Each row was made from one small tree. The marks that hang from a mark follow it in brackets, in the order of their numbers. Every link used is in the known rows. Write each row's tree.
(in the rows, 128 means zero)
Known rows
q_59[q_216[q_123 q_618 q_715]]: [134 162  75  91 155 113 154 166  76 145 139 140 136 151 100 160 110 115
  82 125 122 132 150 158 116 102  74 159 103 114 104 102 106 138 150  82
 131 112 151 113  80 167 142 150 151 105 145 135 109 126 125  97  89  33
 129 146 100 114 109  86  76 117 155 125 106 127 148 119  88 149 119 160
  77  70 125 157 111  91 163  88 147  56 138 158 115 156 142 116]
q_123[q_216[q_59 q_618 q_715]]: [137 160  80  97 163 127 155 134 111 140 150 128 123 155 104 180 119 102
  81 116 126 112 154 178 130  87 103 131 103 117 125 133 134  87 156  71
 149 107 111 109  99 167 150 110 160  75 140 149 121 124 129 111  76  48
 121 125  86 118 137  89 121  97 161 106 102 103 142 151  68 167 110 163
  90  81  80 115 125 137 157 106 122  86 128 184 123 159 132 149]
q_216[q_618]: [136 172  80 125 162 157 151 148  83 142 169 147 132 148  91 168 149 141
 100 137 140 117 145 168 126 107  90 173  97  99 103  83 115 100 163 106
 165 122 129 145  92 163 119 125 180  98 143 166 136 128 149  77 103  60
 179 118  89 133 129  94  73 140 173 120 113 108 181 162 114 141 137 173
  99  74 100 121 128 100 142 101 163 117 110 158 138 143 138 168]
q_409[q_216[q_59]]: [123 162  95 156 133 129 173 109 111 162 153 164 116 167  77 163 171 128
 128 122 126  95 150 190 130  95 126 155  96 118 124 135 124  89 144  83
 169  97 105 115  94 157 127 142 151  91 139 154 123 141 143  74 119  56
 143 147  73 131 146 124 144 107 151 120 110 104 171 125  83 169 136 171
  71  78 130 149 122 126 139  84 128 119 121 165 141 154 140 148]
q_912[q_400[q_618[q_216[q_59]]]]: [133 171  94 136 141 164 174 138  82 146 122 149 142 182  80 153 156 162
 152 142 147  99 129 159 147  89 126 174 103 105 119  94 129  72 164  71
 154 117 136 163  84 167 102 113 181 148 126  93 130 162 141  77  97  53
 163 133  71 116 160 108  90 133 105 118 154 121 193 174 117 124  88 186
  71  82 141 128 119 130  91  47 122 145  99 201 139 112 136 162]
q_123[q_216[q_715]]: [135 142  63 118 122 127 180 152  96 140 146 118 132 150  64 165 135 134
  90 128 130 102 108 164 116  86 121 161 126  96 105 105 125  63 179  82
 161  94  97 105  91 155 120 112 175  84 149 158 108 137 133  89  70  60
 143 112  68 110 133  79 137 115 169 118 104 115 153 136  86 165 132 163
 113  93 117 149 131 116 163  98 125 113 120 167 144 147 162 179]
q_715[q_216[q_59 q_123 q_618[q_400]]]: [ 84 178 115 130 161 136 146 105  99 148 140 131 149 162 104 140 140 128
 120  89 123 123 187 190 143  97 101 147 106  94  79 133 107 137 132  87
 131 144 172 131  85 159 127 120 138  96 128 139 121 155 127  96 109  42
 137 150 114 102 160 130  67  96 141 134 128 121 208 166 102 140  96 175
  54  72 123 138 126 116 135  75 158  93 120 167 122 142 116 101]
q_409[q_216[q_618 q_715]]: [156 154  81 102 150 128 152 150  98 145 165 153 156 167  63 200 135 115
  87 152 150 120 155 186 102  87 105 144 100 109 120 105 141 125 132  80
 161  93 113 101 102 152 110 125 182  88 128 184  96 123 134 103  95  46
 131 128  86 123 125  87  92  94 159 102 101 110 150 143  68 154 147 173
 111  93 102 142 136  94 154 107 130  93 122 166 127 139 125 130]
q_912[q_400[q_618[q_216[q_123]]]]: [130 180  93 140 133 140 187 172  64 140 116 146 154 170  72 146 168 165
 141 136 133 104 110 149 153 106 128 192 115  81  87  66  95  94 152  67
 142 123 139 158  96 148  91 124 160 140 129  88 108 148 143  73 105  51
 175 124  89 118 152 102  75 144 104 125 158 139 208 170 141 108  99 184
  61  86 158 162 101 118 124  56 138 124 111 164 131 116 161 166]
q_400[q_618[q_216]]: [146 179  87 133 120 159 187 138  85 155 125 150 167 153  62 150 157 154
 116 146 152  95 104 160 123  87 112 192 113  91 111  75 115  66 172  73
 162 112 106 141  96 160 108 118 186 124 134 103 118 164 134  73  94  51
 173 112  78 136 156 100  83 160 146 105 141 109 189 158 127 121 108 167
  71  91 129 141 131 109 123  63 131 139 104 177 146 118 149 167]
q_618[q_216[q_59 q_123] q_400]: [ 93 167 119 150 128 110 160 104  97 156 132 143 151 177  96 128 184 136
 141 113 115  75 125 174 164  93 118 152 107  83  95 135 105 131 144  84
 140 114 172 152  79 143 126 141 139 105 123  92 103 162 130  72 102  48
 137 149 102 108 164 117 121 141 137 133 145 129 207 138 127 142 119 167
  56 100 166 150 111 130 152  62 127 104 131 165 131 126 117 133]
q_409[q_216[q_59 q_618[q_400] q_715]]: [118 136 115  95 164 122 142 126 131 138 167 139 169 187  72 177 143 122
 115 128 136 115 153 206 115  74 115 119  96 107 116 149 148 124 143  84
 155 110 157 110  90 149 116 115 173  74 127 158 101 129 131 115  92  45
 107 139 108 108 148  81  98  77 150 105 111 122 158 150  50 164 125 162
  92  83 107 122 144 113 150 100 145 102 125 181 117 134  99 116]
q_912[q_400[q_618[q_216[q_123 q_715]]]]: [128 169  81 118 135 123 166 168  67 136 109 147 160 199  60 161 154 152
 126 142 147 110  99 147 134  88 114 183 114  88 101  76 119  94 146  69
 136 122 147 131  92 147  99 119 174 135 128  94 108 142 137  81  90  43
 150 119  89  93 147  86  76 128 107 128 153 145 173 154 124 122 115 178
  79  89 170 176 103 117 131  63 120 105 112 160 119 115 143 163]
q_618[q_216[q_59 q_123 q_715] q_400]: [ 94 150 108 127 130  92 140 110 100 151 122 138 167 193  85 139 167 129
 118 121 107  83 127 164 144  84 102 136 104  88 107 129 113 126 141  67
 134 119 176 133  79 144 132 143 149  91 128 105 102 166 122  84  84  26
 110 153 112  91 159 101 108 114 148 108 141 131 179 109 106 149 130 163
  72 102 172 161 107 134 163  63 123  90 137 164 123 119 107 114]
q_715[q_216[q_618]]: [134 179  79 119 151 170 174 140  80 148 155 135 128 143  80 154 121 127
  98 124 131 128 179 173 138  89 118 166 103  90  90 108 128 102 144 104
 146 124 111 130  89 159 115 110 186 116 148 173 122 141 127  87 100  54
 172 128  74 135 136 109  82 110 156 124 118 109 182 173  92 142 122 171
  94  70 107 138 133  87 135  76 151 109  99 165 142 157 138 128]

Which tree is each row?
[112 152  98 120 170 147 173 125 127 136 160 115 152 158 101 162 141 137
 110  94 122 104 151 201 143  95 128 137 116  96  96 135 123 106 161  82
 165 116 132 140  87 165 125 107 153  84 138 130 122 145 138 101  95  67
 144 120  97 121 157  95  99 136 149 120 121 106 186 174  92 145  85 160
  80  78  82 107 132 126 137 102 145 123 120 186 127 138 123 153] -> q_123[q_216[q_59 q_618[q_400]]]
[124 161  88  91 171 134 134 122  92 138 161 165 124 167  89 169 134 117
  86 123 132 113 152 165 119  93  87 138  87 125 123 118 141  99 161  85
 143 115 143 120  91 170 132 121 166  74 144 159 131 118 137 102  79  45
 125 146  87 106 125 103  94  97 168 120 102 108 159 149  66 153 132 164
  99  81  95 129 133 118 145  87 148  98 125 169 134 159 111 133] -> q_216[q_59 q_618 q_715]
[119 135 110  87 168 123 149 125 134 130 159 115 156 165  99 169 121 122
 103 106 127 106 142 196 133  80 103 126 117 100 107 137 146 105 170  70
 157 113 137 120  94 156 133 101 171  83 126 147 105 125 124 111  73  46
 118 116 103  97 155  80 108 105 150 107 111 118 161 158  68 154 104 160
  97  85  94 108 138 120 159 102 138 102 121 179 119 149 111 147] -> q_123[q_216[q_59 q_618[q_400] q_715]]
[106 190 101 143 153 136 151 110  76 156 140 148 109 152 103 166 129 104
 118 102 116 131 193 182 143 105 105 153 101 105 100 118 107 118 119  86
 129 132 145 116  85 171 140 131 131 106 139 153 128 143 130  94 115  43
 140 158  95 118 146 139  86  93 142 130 118 112 189 163 103 155 105 170
  45  62 123 155 106 129 134  66 132  78 134 166 132 163 121 103] -> q_715[q_216[q_59 q_123 q_618]]
[ 84 178 118 130 166 123 145 127  97 153 166 143 145 172 116 149 156 138
 123 109 122 106 162 177 138 107  91 148  92 105  91 117 106 139 149  91
 155 132 176 151  82 157 137 126 143  72 133 122 120 123 146  88 109  44
 138 146 118 113 147 108  74 122 138 136 128 135 201 154 101 132 105 169
  64  78 114 132 114 130 147  93 167 107 130 154 111 147 114 143] -> q_216[q_59 q_123 q_618[q_400]]
[134 188  84 111 150 139 173 164  67 155 152 141 128 141  98 157 126 127
  99 121 124 121 143 156 134 118  91 172 106 105  92  80  94 133 155  97
 157 114 146 134  72 161 147 155 151 108 143 138 131 137 144  87 102  34
 152 140  95 135 114 100  90 135 157 130 110 118 175 146 116 152 113 167
  59  75 106 143 101  98 148  79 149  79 135 150 122 157 154 126] -> q_59[q_216[q_123 q_618]]
[113 149  92  78 154 108 152 161  99 143 148 129 164 161 103 146 124 138
 106 119 134 117 123 166 118 100  84 149 110 101  90 101 109 157 156  95
 133 127 173 130  71 159 125 129 159  98 141 135 100 129 134  98  86  35
 137 137 121  98 124  75  60 120 154 129 118 142 158 137  85 139 109 148
  86  84 121 146 125  89 177  86 163  75 130 158 115 152 120 129] -> q_59[q_216[q_123 q_618[q_400] q_715]]
[133 153  85 111 121 115 158 111  89 150 129 155 129 181  72 145 154 119
 106 143 129  90 129 172 154  77  99 151 105 105 128 121 124  91 161  65
 143 103 139 115  82 142 133 126 175 102 139 132 125 156 124  83  77  39
 127 146  74 109 146 105 137 116 173 111 119 107 158 114  84 164 131 164
  91  98 132 155 128 129 135  54 106  97 121 173 140 133 114 117] -> q_618[q_216[q_59 q_715]]
[ 87 151 116 104 167 110 121 131 116 140 171 139 152 189 114 155 137 121
 104 122 125 116 151 174 128  94  86 134  95 104  98 120 122 148 145  73
 128 130 186 132  77 160 139 127 153  74 132 138 111 124 138 103  88  34
 113 148 110  92 138  93  73 105 141 118 124 147 172 146  81 151 119 170
  81  82 121 141 122 115 156  97 159  86 132 152 105 147  96 127] -> q_216[q_59 q_123 q_618[q_400] q_715]
[119 172 105 134 140 100 147 125  81 154 112 163 150 181  72 163 144 102
 104 127 145  94 119 158 125  83  90 155 101 104 128  86 116  99 136  57
 127 119 139 114  85 164 145 136 147 106 116  75 114 158 118  96  87  28
 125 152  97  98 148 113  96 109 125 119 125 131 165 132 114 135 126 169
  60 104 152 167 104 143 137  63 104  93 140 173 121 146 133 128] -> q_400[q_618[q_216[q_59 q_123 q_715]]]
[111 168 105 105 155 134 172 160  92 155 145 118 157 148 116 141 130 148
 117  98 129 110 135 173 134 110  89 163 110  99  83  98  95 151 162  99
 145 123 161 146  67 155 121 139 152 102 140 125 108 136 144  84 101  42
 154 140 119 119 125  92  58 134 145 136 124 133 193 154 107 133  94 166
  67  84 126 145 119  90 156  84 166  90 120 158 116 148 131 142] -> q_59[q_216[q_123 q_618[q_400]]]
[143 158  77  65 152 141 163 155  81 146 142 151 140 146  87 149  91 133
  80 143 138 124 139 162 120  92  92 162 104 118 114 113 120 115 170  77
 148 104 127 120  72 156 132 129 177 101 151 158 124 127 133  89  75  46
 145 122  86 125 103  81  89 126 173 114 107 109 141 139  71 159 129 153
 102  84  97 146 134  78 151  89 143  76 118 167 135 155 131 123] -> q_59[q_216[q_618 q_715]]
[112 164  98 134 122  93 142 104  85 151 108 164 130 186  91 147 165  99
 103 131 117  89 150 160 156  96  84 149 100 104 112 116 111 103 138  60
 128 107 159 113  82 152 150 152 144 100 130 120 121 161 117  91  83  21
 115 152  90  99 140 107 139 105 152 119 129 127 161 112 103 157 127 175
  69  89 157 174 103 147 149  55 108  79 151 163 132 146 123 121] -> q_618[q_216[q_59 q_123 q_715]]
[121 126  83 100 127 125 162 132 110 135 134 123 180 187  53 136 149 157
 111 149 139  92 100 165 137  70 108 158 112  84 100 115 141 109 168  79
 138 110 153 127  88 123 102 121 206 110 136 144  99 159 130  77  78  52
 145 116  88 104 149  77 108 144 158 110 146 118 173 142 110 150 145 163
 114 111 151 154 149 100 160  65 137 120 112 171 136 108 117 149] -> q_618[q_216[q_715] q_400]
[131 140  81  79 151 137 164 163 124 130 162  95 168 156  77 168 124 143
  95 112 133 118 133 171 116  78 115 141 129  90  95 100 128 109 169  97
 161 105 131 126  96 152 115 100 186  80 140 151 103 122 129 107  78  49
 140 103  93 111 150  64  96 125 153 109 118 123 157 162  85 148 118 161
 125  90 100 120 144 100 181 112 154 114 119 176 119 136 124 161] -> q_123[q_216[q_618[q_400] q_715]]
[112 184  96 169 124 118 167 101  92 162 115 158 120 171  97 151 179 117
 124 130 114  80 161 172 163 104 109 165 103  96 114 116  93  99 142  74
 151 116 143 132  92 154 144 158 137 106 137 112 126 166 124  73 103  38
 149 156  87 117 150 126 119 132 154 129 128 116 190 115 115 156 117 174
  56  78 154 162  99 138 138  47 110  97 147 163 139 134 145 135] -> q_618[q_216[q_59 q_123]]
[102 148 105 138 127 141 170 107 123 146 133 146 150 171  76 120 173 155
 138 132 125  77 114 174 164  77 118 145 109  96 110 143 130 108 169  78
 155 111 146 154  82 138 113 126 171 115 131 118 119 167 129  65  92  49
 151 132  98 112 165 112 108 140 158 124 146 115 198 140 108 137 105 166
  78 102 150 132 139 130 125  55 132 128 113 177 140 124 116 131] -> q_618[q_216[q_59] q_400]
[108 177 103 132 155 142 152 140  94 149 153 106 149 153 109 155 132 140
 121 103 117 138 160 179 131  96 128 160 111  75  72 104  97 145 141 105
 144 133 151 143  82 140 106 118 157 111 136 167 102 142 135  81 106  49
 154 136 110 112 152 111  66 127 144 124 129 133 202 180 109 131 114 171
  72  72 139 154 127  97 160  79 170  98 115 151 124 139 123 122] -> q_715[q_216[q_123 q_618[q_400]]]
[122 146  92  49 157 135 161 156 108 140 156 127 173 165  82 151 101 157
  98 127 147 118 108 171 126  81  91 154 111 108  96 127 137 131 170  88
 141 113 165 138  66 152 106 106 187 108 145 153 106 130 134  95  72  45
 143 134 110 115 129  69  72 120 163 119 116 121 157 144  72 148 115 155
 102  86 104 136 146  71 150  92 164  92 101 169 125 147 115 127] -> q_59[q_216[q_618[q_400] q_715]]
[108 163 101 151 115 125 172 131  90 152 128 122 169 164  79 128 190 158
 127 125 112  86 103 168 136  98 116 168 115  71  89  93 102 127 147  82
 155 116 161 154  86 125 105 141 162 103 130 113 100 157 139  68  98  49
 160 128 108 116 150 102 109 145 145 136 155 133 206 126 135 132 117 170
  70  98 171 166 118 124 152  69 150 117 118 157 135 107 142 142] -> q_618[q_216[q_123] q_400]
[ 99 173  97 119 158 102 124 127  86 154 152 160 126 179 110 182 142  96
  89 117 124 113 174 161 142  98  66 141  87 114 120 111 124 117 135  81
 137 123 160 122  83 177 154 135 136  67 139 139 129 116 136 102  94  33
 111 149  99 103 125 101  82  91 152 120 104 128 162 132  74 155 135 171
  71  74 113 143 110 130 153  81 143  76 148 153 115 164 125 138] -> q_216[q_59 q_123 q_618 q_715]
[100 168 104 131 167 131 148 146  94 148 164 109 165 164 112 151 170 150
 121 123 111 107 132 169 119 110  93 157 103  86  79  92 102 149 162 102
 151 134 159 154  88 156 117 122 158  86 135 135 119 121 150  80 112  54
 165 126 105 126 137  98  66 140 140 137 130 140 203 165 112 127 116 173
  76  81 120 128 124 106 157  99 187 108 114 141 117 138 134 160] -> q_216[q_123 q_618[q_400]]
